Each row was made from one small tree. The marks that hang from a mark follow it in brackets, in the order of their numbers. Every link used is in the known rows. Write each row's tree.
Known rows:
z_455(z_853(z_339(z_541(z_471(z_362) z_798 z_967) z_944))): [-34.0   0.4  12.6   0.0 -36.6 -14.6 -55.4 -24.9  -2.8   4.4   3.5 -21.0
 -43.3 -38.5 -51.1 -26.3  15.3 -12.1 -20.0  20.6  17.2 -47.6 -15.0   0.9
  16.6]
z_967(z_853(z_339) z_944): [  9.0  -9.2 -25.8 -23.7   1.3  -5.2  -3.4   8.0 -21.0  17.4   9.1 -15.9
  -6.7  17.2  16.5  12.6  -5.9   2.1   5.5  15.2 -10.4 -32.7 -27.7  17.8
  29.3]
z_455(z_853(z_339(z_541(z_471 z_798 z_967) z_944))): [-32.8  -9.8  12.6   2.4 -36.4 -16.4 -48.0 -19.8   3.7  14.3  12.7 -25.0
 -40.4 -45.2 -63.7 -19.0   4.8  -8.8 -11.9  32.6  16.4 -47.9 -14.8   1.5
  31.5]
z_455(z_853(z_339(z_541(z_471(z_362) z_798 z_967(z_944))))): [-27.5  -9.0   6.6 -16.6 -41.6 -27.6 -53.5  -5.4 -16.0  14.1   0.4 -32.8
 -47.3 -19.3 -30.9 -15.0  15.3  -4.6 -14.2  31.4  -0.9 -36.0 -38.3  16.4
  11.2]
z_853(z_339(z_541(z_471))): [-10.6  -0.1 -15.7 -10.1 -16.5  -8.3 -24.1  -5.0 -11.9   5.5   2.0 -18.8
 -27.2  -8.5 -13.2  -1.6   0.3  -5.8  16.2  22.5   9.7 -25.5   3.4   4.3
  29.3]
z_362(z_471 z_798(z_944)): [  9.3  -5.3  -3.3   6.8  17.5 -50.7   2.4   1.4  15.4  18.8  -3.4 -31.2
  42.9  -8.6  29.7 -25.1  -8.2  -2.3 -27.9  -1.7  10.4   0.9  -6.3 -12.1
 -14.4]
z_362(z_339 z_798(z_541(z_471(z_853) z_967) z_944)): [ 13.7 -31.6   7.6   8.9  -5.0 -60.9 -14.4   8.5   4.5  15.3   2.1 -11.0
   6.5 -27.3  31.5 -33.7 -35.9   6.1 -13.4  16.7  31.9 -20.0 -16.7 -13.0
  21.3]
z_471(z_362 z_541 z_853(z_339(z_944))): [  4.9  22.8  -3.3 -10.7 -28.1  14.5 -22.4 -21.9 -21.7 -23.8 -10.1  16.4
 -18.0  11.3  34.4  16.0 -12.4  -9.4 -17.2 -13.4  -8.2 -15.8  18.9 -18.5
   7.5]
z_853(z_339(z_541(z_471(z_362) z_798 z_967) z_944)): [-23.7  -0.1  16.6   0.2 -31.3 -21.0 -51.2 -15.1  -3.3   2.8  -2.0 -21.7
 -46.5 -38.5 -45.1 -33.2  15.1 -10.3  -7.3  10.1  21.8 -36.3  -6.2   0.0
  15.2]
z_853(z_339(z_541 z_944)): [-15.7   1.4  -8.5  -5.5  -4.7  -8.2 -19.3 -12.9   2.2  -6.6   6.8 -14.5
 -11.3 -14.2 -20.5 -15.1  -6.2 -18.4   0.6   7.9  19.3 -35.4  -0.2  -9.2
  29.1]
z_798(z_541(z_471 z_967(z_853 z_944))): [  6.7 -34.2  -3.6  -1.1  -1.4 -30.4 -17.7  13.7 -13.2  42.7  10.4  -6.4
 -20.3 -24.5  -4.5 -10.2  -5.0   7.3   5.7  24.4  16.0 -20.4 -42.8  26.1
  40.8]
z_798(z_541 z_944): [  0.8 -22.8  -9.3   5.2   3.2 -18.1  -2.2  17.3   4.9  22.4   0.8  10.2
  26.3 -16.9   0.2 -27.7 -20.2  -8.5   4.6   6.5  17.8 -19.0  -1.2  -7.4
  16.0]
z_853(z_339): [  0.0   1.3 -12.9 -10.1  -9.2   4.1  -5.8   3.4 -17.4  -0.4   1.8  -7.5
  -0.9  10.7  11.1   7.8  -3.3   2.4   8.5  11.5 -14.1 -19.8   5.8  -0.7
   9.4]
z_471(z_362(z_798) z_541 z_853(z_339)): [ 19.2  22.9  -7.4 -15.1 -19.4  -9.7 -15.5 -10.6 -29.0 -20.5 -11.6  -9.1
  -7.2  35.2  60.1  20.1 -16.8   3.9 -14.5 -11.1 -13.1 -12.7   4.8 -27.4
 -10.0]
z_541(z_471(z_853) z_798(z_944) z_967): [ -8.5 -12.3  26.0  -0.2 -25.8 -24.5 -21.9  -1.4  -0.1  28.7  -0.3  -0.7
 -28.8 -32.6 -31.5 -22.1   1.8   8.6 -11.7  13.8  -0.1   4.2  -2.3   1.9
   3.2]
z_967(z_541(z_471(z_853(z_339(z_944))) z_798)): [-13.3   5.0  -4.3 -10.6 -38.3  -2.4 -29.4  -2.2  -1.7  10.1   3.3   2.4
 -48.9 -33.3  -6.4  25.7  -1.6   3.8  -8.0  18.6   7.9 -39.3  -4.3 -10.5
  28.5]
z_798(z_541(z_471(z_362 z_853(z_339)) z_967) z_944): [ -1.3 -14.3  -1.5  -8.3 -21.4 -20.2 -27.9  -2.9 -32.6  19.5  -0.7  11.5
 -10.6 -12.1  16.7 -26.0 -11.0  -0.6  -4.8  16.2  -4.6 -26.2   3.1  -2.4
  13.7]
z_967(z_541(z_471(z_362) z_798) z_853(z_339) z_944): [ -3.1  -5.6 -28.6 -25.7 -24.4  -8.9 -32.2  20.4 -20.9  27.8  -6.7 -12.4
 -45.6  -3.5  14.1  26.3  15.4   6.1  -1.6  18.5   0.9 -48.4 -42.7  17.4
  27.6]
z_967(z_541 z_853): [ -5.4  -0.8 -33.4  -6.8  10.3   4.0   5.7  -1.6  -5.2  15.3   1.4   5.7
 -11.3   6.5   5.5  23.3  -1.0  -2.6  -2.5   0.6  11.2 -30.5 -36.4  -1.6
  28.5]
z_455(z_853): [ -8.1   0.2  -4.8   2.8  -8.3   7.3  -3.7 -10.8  -0.2   0.4   7.9   1.0
   3.1  -0.7  -5.0   5.2  -0.8  -2.4 -15.6   8.3  -5.8 -13.5  -9.1   3.8
  -0.7]
z_339(z_541(z_798) z_944): [-19.2   3.0  15.5   5.4 -11.2 -16.8 -21.7  -4.8  29.8  -0.5  -3.0 -16.2
 -20.8 -37.5 -49.7 -26.9   1.6 -16.6 -10.7  -3.1  31.4 -15.9  -7.4  -8.7
  19.0]
z_455(z_853(z_339(z_541(z_798) z_944))): [-26.5   5.0  -0.5  -1.8 -27.6  -3.1 -30.1 -11.7  13.6  -0.6   6.7 -20.2
 -18.2 -24.9 -44.7 -11.9  -3.8 -15.6 -16.2  15.7  12.4 -50.9 -12.1  -8.0
  29.2]

Which tree is each row?
[ -3.1  -6.6   8.2   5.7 -14.4 -11.4 -18.3   1.2  -2.7  32.9   2.5 -14.9
 -36.5 -23.1 -36.5  -5.9  12.4  14.3  -2.3  11.7   4.1 -15.0 -23.0  15.5
  20.5]
z_541(z_471 z_798 z_967(z_853))
[ -3.8   8.8  -5.0   8.9 -20.4 -17.1 -27.5  -9.6  -6.1  18.7  -7.7 -27.3
  -8.4 -16.9   4.0   6.0  -1.8   7.7 -28.0   5.7  -8.6 -28.2 -10.8  -5.1
  30.9]
z_362(z_471(z_541(z_798 z_967(z_853(z_339(z_944))))))
[ 19.9 -17.0 -15.7  15.9  12.9 -63.9   0.4  21.0  23.4   9.9 -10.4 -27.5
  54.5 -15.4  63.3 -36.6 -30.8  -0.1 -28.8   1.4  27.9 -20.7 -10.4 -18.0
  11.7]
z_362(z_339 z_471 z_798(z_541 z_944))
[-21.1 -15.2  11.5 -16.4 -18.3 -34.8 -33.8   9.4  -4.4  14.0  -0.8 -37.0
 -32.1 -13.3 -35.7 -17.0   4.7   1.3   3.3  24.5  -5.5 -22.0 -33.0   3.6
  21.7]
z_853(z_339(z_541(z_798 z_967(z_944))))
[-19.9 -15.4  23.9  -8.2  -9.3 -39.1 -26.5   9.0  12.5  13.8  -3.6 -30.4
 -31.6 -23.8 -46.4 -24.3   7.7  -4.0  -5.9  13.9   9.7  -1.8 -41.5   5.3
  14.3]
z_339(z_541(z_798 z_967(z_944)))
[ -2.4   2.5  12.5   5.3   0.8 -35.7 -28.8 -19.7  16.2  -5.7  -1.4 -23.3
 -17.6 -28.9 -10.3 -34.1   3.2 -19.9 -14.3  -8.3  51.6 -18.4 -10.9 -13.2
   1.4]
z_339(z_541(z_471(z_362(z_798))) z_944)
[  2.9   3.9  -0.6  22.4 -15.4 -26.2 -21.0  -6.3  16.4   2.3 -16.3 -21.7
  -6.5 -26.0  16.8  -3.3 -10.6   5.8 -40.5  -5.7  15.0 -19.9 -18.4  -3.1
  35.2]
z_362(z_339(z_944) z_471(z_541(z_798 z_967(z_853))))
[  3.6   5.7  -2.8 -13.4 -38.4  -3.1 -17.1   8.5 -13.0  10.1 -12.3   1.4
 -10.4   5.1  11.5  10.9 -22.4   2.2  -3.0   7.5 -20.8 -17.5  16.7 -18.9
  14.8]
z_471(z_541(z_798(z_944)) z_853(z_339))
[ -6.9   4.1  15.7  -7.6 -23.9  -4.2 -32.3 -28.9 -26.2  -6.3   5.8   6.2
 -36.7 -18.8   3.5  -7.6   7.9  -1.3 -15.2   6.4  -4.2 -17.5   7.2   0.7
   3.7]
z_541(z_471(z_362 z_853(z_339(z_944))) z_967)
[  3.8  -9.6   4.3   5.6 -25.2 -20.0 -25.5  17.1  10.8   2.8 -17.7  -0.9
  -9.3 -26.1   9.8 -26.6  -0.3  -4.0  -9.4   1.9  22.3 -20.6   5.5   5.0
   1.2]
z_541(z_471(z_362(z_339)) z_798(z_944))
[  9.3 -12.9 -35.0 -26.1  -0.4 -34.1 -21.4  10.4 -25.3  23.2   2.9 -25.8
 -24.6  11.7  44.9  21.9   0.9   1.9  -1.7  14.3  13.8 -52.5 -53.5   4.3
  19.8]
z_967(z_541(z_471(z_362(z_798))) z_853(z_339) z_944)
[-22.1  -4.5 -12.1  -0.7 -22.5  -2.6 -35.0 -23.4  -0.9   2.0  14.0 -13.4
 -24.0 -27.4 -32.2  -7.3  -3.1 -19.0  -5.7  24.5  23.7 -48.6  -3.5   3.2
  35.6]
z_455(z_853(z_339(z_541(z_471) z_944)))
[ -2.1 -12.6  -2.5   2.0   1.3  -7.4  -9.5 -12.9 -16.2  26.8   8.3  -6.7
 -25.6 -11.6 -20.5  -2.6   6.2   7.0   2.3  13.0   6.3 -11.2 -19.9  19.0
  22.5]
z_541(z_471 z_967(z_853))
[-20.9   2.9  32.8   4.4 -29.1 -24.7 -34.9 -25.5  15.6   6.6   1.8 -11.9
 -55.0 -49.0 -57.0 -25.4   5.7  -4.1 -16.8   8.6  27.0  -3.0 -10.4  -4.0
  21.7]
z_339(z_541(z_471(z_853) z_798 z_967) z_944)
[ -8.7  -3.6  22.1   9.8 -25.3 -10.4 -22.0   8.1  -0.3  10.2 -13.5  -7.3
 -21.2  -8.9 -19.6   3.2  -2.6  11.1  -1.8   5.2  -5.6   4.4  -6.9  -9.3
   4.4]
z_471(z_541(z_798 z_967))
[ 17.1   5.3  -0.2   1.4   6.4 -30.3  -4.1   2.5   5.9 -27.3 -11.2 -18.9
  11.5  12.0  51.0 -15.6  -7.3  -3.3 -18.2 -15.4  20.7 -16.2 -11.9 -12.5
 -15.0]
z_471(z_362(z_339 z_798))
[-33.4  -9.0  -1.1  -1.6  -7.8 -13.8 -28.0 -31.7  -4.7  -1.6  14.3 -18.6
 -13.9 -20.5 -41.7 -18.9  -4.7 -18.5 -14.9  22.4  10.5 -45.2 -19.6  -6.3
  27.5]
z_455(z_853(z_339(z_541(z_967) z_944)))
[-23.5   2.4 -12.8  -4.5 -11.7  -3.0 -23.6 -24.9   1.6  -5.8  12.7 -13.1
  -6.4 -14.0 -26.7  -8.5  -8.1 -23.2 -12.4  14.9  15.7 -49.6  -8.5  -7.3
  29.2]
z_455(z_853(z_339(z_541 z_944)))
[  2.0 -10.3  -5.4   8.2  -2.2 -35.0 -24.9  -2.5  16.9 -12.6  -6.1  -9.4
 -15.5 -28.6  41.2  -2.8  -7.2  -8.6 -18.7  -3.1  53.3 -40.1 -24.8 -16.9
   8.9]
z_967(z_541(z_471(z_362(z_339(z_944) z_798))))
[ -6.3  -3.3  24.3  16.8 -27.5 -15.7 -34.8  -0.8  12.3 -21.1 -21.7  -1.4
 -22.0 -24.4   6.9 -14.5  -6.6  -5.4 -24.4 -12.7  19.7 -18.2  -6.8 -14.9
   5.8]
z_471(z_362(z_339(z_944)) z_541(z_798 z_967))
[ 20.6 -22.1   1.1  -4.4   6.3 -53.5 -20.8   2.4  -9.0   8.2   0.1 -33.2
 -17.6  -2.0  38.2 -16.8  -0.9   4.7 -17.7   3.7  25.7 -24.7 -52.4  15.2
   8.4]
z_541(z_471(z_362(z_339 z_798)) z_967(z_853 z_944))
[-20.2   8.0 -22.9  -9.6 -13.4  -0.9 -16.9 -14.9 -10.6  -4.0   6.4 -16.5
  -5.8   9.1 -15.0   2.2  -5.9 -11.3  -7.0  18.3  -3.3 -39.7 -12.9  -2.5
  22.9]
z_455(z_853(z_339(z_541)))
